What can hang from each mark
L: V
M: T
P: G
B: L M P Y
S: B G V
T: Y
V: L S U

Each row was made from one small tree. The marks that hang from a mark follow it in brackets, in alphabetical order. Every link used is in the known rows. Write each row's tree.
Known rows
V{S}: [-10.6  -1.1  12.5   7.5  11.6  -4.3 -24.8  17.5 -10.8   5.2  16.7  -0.9
  -0.8  14.8  -7.7  10.8  -1.5   9.5  -5.5]
B{M}: [-17.2  -7.2   6.6  -6.3  11.6  -3.7  -8.3  16.2  -6.9  13.4   8.8   3.0
  -1.0  28.2   7.5   1.2 -13.9   7.7   1.4]
S{B{P} V{L}}: [ -9.5 -23.6   2.6   3.7  11.1  -5.5   9.4  12.8 -15.7  14.9  29.8  -2.6
 -21.6  -7.5  -4.3 -16.8  13.8   7.8  -6.9]
B{L{V} M{T} P{G} Y}: [  6.4 -24.2 -18.2 -17.0  -0.7   3.9  -8.7  -7.8  17.2  26.9  37.3  -2.2
  32.5  48.7  26.1 -11.8 -64.0  16.3   7.8]
L{V{S{G} U}}: [  3.4  -8.2  -0.8  -2.7   9.3 -10.6 -24.8  17.6 -16.7   1.4 -31.3   9.1
  -5.8   7.9  -7.8   0.3   1.5  11.2   2.1]
L{V{S{B} U}}: [  2.6  -7.2  -2.0  -4.9  11.2  -9.3 -18.1  17.0 -17.9   3.0 -23.0   9.1
 -11.0   6.0  -5.6  -1.4   4.5  14.7   0.3]
S{G}: [-10.4 -11.6   8.0   1.3   5.5  -7.4 -15.9  12.6 -24.1  11.8   1.9   0.1
  -8.3   6.6  -7.6  -2.7  -9.3   1.9  -2.6]
S{B{P} V}: [ -9.5 -26.9   1.7   4.8   3.7  -3.0   2.0  16.5  -9.8  22.1  30.8  -0.8
 -22.7  -5.0  -1.8 -11.6   0.2   8.8  -8.0]
S{B G V{L}}: [ -0.1 -18.9   5.1   2.0   6.7  -9.4  18.6   2.3 -29.6  13.5  20.2   0.2
 -25.7 -27.1  -9.3 -20.5  18.3   2.8  -7.0]
S{B}: [-12.0  -9.8   5.8  -3.5   9.4  -4.6  -2.2  11.5 -26.5  15.4  18.6   0.4
 -19.1   2.9  -3.0  -5.9  -4.4   8.8  -6.2]
M{T{Y}}: [-16.2  -7.9  13.8 -11.5  14.1   9.2  -9.6  12.6 -16.5  16.6  50.3   0.0
 -15.5  34.6  -5.8   1.1 -28.9   4.7   0.8]
S{B{L{V}}}: [  2.7 -10.1   2.8  -5.0   2.2  -4.6  -2.1   6.9 -25.4  18.7  22.0   1.0
 -15.5   9.9   2.0  -5.2  -4.2  12.0  -4.9]
P{G}: [-16.6 -14.0   5.1  -2.0   9.5  -1.2 -36.7  19.5 -17.0  12.0   4.8  -7.4
 -20.5  14.8  -2.1  -2.5 -32.6   9.3  -6.7]
L{V{S{B{P} G} U}}: [  6.1 -13.3  -8.9  -3.0   8.0 -11.0 -18.0  11.8 -17.2   5.8 -24.6   8.3
  -3.0   2.7  -6.0  -5.3   0.9   9.9   1.7]
S{B{L Y} G}: [  7.2 -16.0  -1.3  -5.0  -2.0  -8.6  14.6 -11.0 -26.1  22.7  27.2  -1.0
   6.0  -6.1   3.9  -8.4 -16.4   8.5  -5.2]
S{B G V{L U}}: [ -1.7 -25.0   5.9  -2.8  10.3 -13.8  20.5   1.1 -29.1  10.3  -1.8   3.2
 -23.8 -29.8  -7.5 -14.9  14.8   6.7  -5.1]
S{B G V}: [  0.1 -22.2   4.1   3.0  -0.7  -6.7  11.5   6.0 -23.7  20.7  20.9   2.1
 -26.6 -24.4  -6.7 -15.1   4.6   3.6  -8.1]
S{B V{U}}: [ -9.8 -24.6  10.8  -2.7   8.6  -7.4   8.6  15.6 -17.3  15.5   5.5   4.3
 -31.1 -14.1  -1.9  -4.0   2.0  14.9  -7.5]
B{L M{T} P Y}: [ -4.8 -21.9  -3.9 -12.8   2.5   2.2   6.1  -8.6  17.3  27.5  53.8  -2.1
  40.4  51.7  25.3  -0.4 -52.8  15.2   6.5]
V{L S U}: [-13.1  -5.0  15.1  -0.8  27.3 -14.5 -11.7  10.5 -18.5  -9.7 -15.6   0.6
   3.4   7.0  -8.6  11.0  12.8  13.9  -1.3]

Which tree is each row?
[ -8.2 -26.2  12.9   1.9   4.7 -10.2  -5.1  16.7 -14.8  12.0 -10.7   4.0
 -20.4 -10.1  -6.5  -1.0  -2.9   7.9  -4.0]  S{G V{U}}
[-16.9 -19.2  19.8  -0.4  17.4  -9.3  -2.3  23.6 -14.4   2.8  -4.5   1.6
 -25.7   0.3  -6.1  -0.2  11.6  14.2  -4.2]  S{V{L U}}
[ -8.4 -22.9  14.0   0.8  12.0 -12.9   2.0  13.0 -20.5   4.8 -11.5   2.1
 -19.3 -12.8  -9.1  -6.1  10.7   7.0  -2.8]  S{G V{L U}}
[ -3.3 -22.7  -7.2  -6.2   1.8  -4.1   2.4  -1.1  13.8  26.0  35.4  -2.7
  40.9  43.4  24.6   2.8 -37.4  14.7   3.1]  B{L M P Y}
[  2.1 -13.0   3.2  -7.3   4.0  -7.0  -1.4   6.5 -25.4  17.2  11.4   2.5
 -14.5   8.4   2.8  -2.5  -6.2  14.1  -3.9]  S{B{L{V{U}}}}
[  4.8  -7.4  -5.2 -11.3  12.9  -4.2  -9.3  11.1 -13.9   7.4  -6.2  10.5
  -6.5  14.3  -2.2  -2.0  -4.9  12.0   3.9]  L{V{S{B{M{T{Y}}}} U}}
[ 10.6 -16.8  -2.8  -6.1  -1.5 -10.5   3.2  -3.9 -31.3  19.1   4.4   3.2
  -8.5  -4.7  -0.1  -7.9  -7.2   6.9  -2.6]  S{B{L{V{U}}} G}
[  5.1  -2.1  -1.7   2.0   5.5  -6.2 -26.6  18.8 -17.1   4.5  -8.9   6.3
  -7.6  10.7  -9.7  -5.5   5.3   7.2   0.2]  L{V{S{G}}}
[  3.1 -12.6  -2.0 -11.8   4.4  -6.8   7.1   1.5 -17.2  19.7  11.5   5.0
  -4.9  14.5  11.4  -3.6 -10.0  13.0  -0.2]  S{B{L{V{U}} M}}
[ -1.9 -10.7   4.7 -10.4   3.2  -4.2   9.3  -0.8   2.6  21.2  31.8   0.6
  25.8  34.3  21.7   5.7 -29.7  17.7   0.9]  B{L M Y}
[ -4.4 -26.1  -7.7 -11.6   3.2   7.1 -15.4  -3.8   8.7  31.4  57.6  -8.1
  18.4  53.5  19.6   1.8 -60.2   5.6   3.9]  B{L M{T{Y}} P{G}}
[ -7.2 -29.6  -7.7  -0.8   3.5  -1.7   2.5   9.7  -1.3  25.6  28.8  -1.7
 -16.0  -1.5   7.9 -15.3 -15.6   7.8  -5.6]  S{B{M P{G}} V}
[  5.1 -20.6 -10.0  -4.3   2.7  -7.2 -16.4   6.0   9.8  18.6   6.5   2.7
  27.0  43.1  17.5   7.0 -21.3  12.4   6.1]  B{L{V{S U}} M P}
[  5.5 -15.5   3.0  -2.5   7.7 -14.0   2.4  -8.2 -15.6   9.6  -1.9   3.0
  15.9  -7.4   0.9  10.7 -12.2  14.8  -3.7]  V{S{B{L Y} G} U}
[  5.4 -24.1 -16.0 -14.3   1.0   7.1 -19.2  -0.4   7.9  29.3  43.4  -3.4
  14.2  54.2  18.6  -5.7 -53.6   6.5   7.1]  B{L{V} M{T{Y}} P{G}}
[  1.0 -38.5  -3.1  -3.6   0.9  -6.5   8.3   1.6  -2.2  25.3  22.6  -3.0
  -5.0  -6.1  11.1  -5.6 -26.5  19.9  -7.9]  S{B{L P{G} Y} V{U}}
[ 12.4 -11.4   1.8  -5.6   1.3  -8.9  -6.0   2.3  -7.6  11.6   3.6   3.9
  18.2  17.6   7.2   5.3 -17.0  20.5  -0.3]  B{L{V{S{G} U}} Y}
[ -2.1 -13.9   3.9  -0.7  11.9 -14.0  -6.0   0.2 -20.3   5.7 -12.8   4.3
   2.9 -10.3  -5.9   8.4  -4.4   9.9  -3.5]  V{S{B G} U}
[  8.4 -39.2  -4.8  -1.6  -3.8 -11.5  20.6  -7.1  -9.0  26.2  17.5   0.9
   4.2 -16.8   6.9  -8.5 -15.6  12.5  -5.2]  S{B{L P Y} G V{U}}
[  7.8 -22.2  -8.2  -2.0   1.8  -7.7 -14.3   5.7   5.5  15.7  10.0   0.3
  31.0  31.0  11.1   4.6 -24.4  19.8   1.4]  B{L{V{S U}} P Y}
[  9.8  -7.4 -14.1  -2.0   4.4  -6.6 -10.9   8.2 -11.5  10.5  -1.4   7.0
   6.2   7.1  -1.6 -12.6  -0.3   7.7   1.9]  L{V{S{B{M P Y} G}}}
[ -6.5  -8.5   1.2   7.1   9.7  -4.9 -15.2   9.2 -11.2  11.4  25.9  -1.7
   3.1   7.4  -5.1   2.9  -2.5   7.7  -6.0]  V{S{B{P}}}
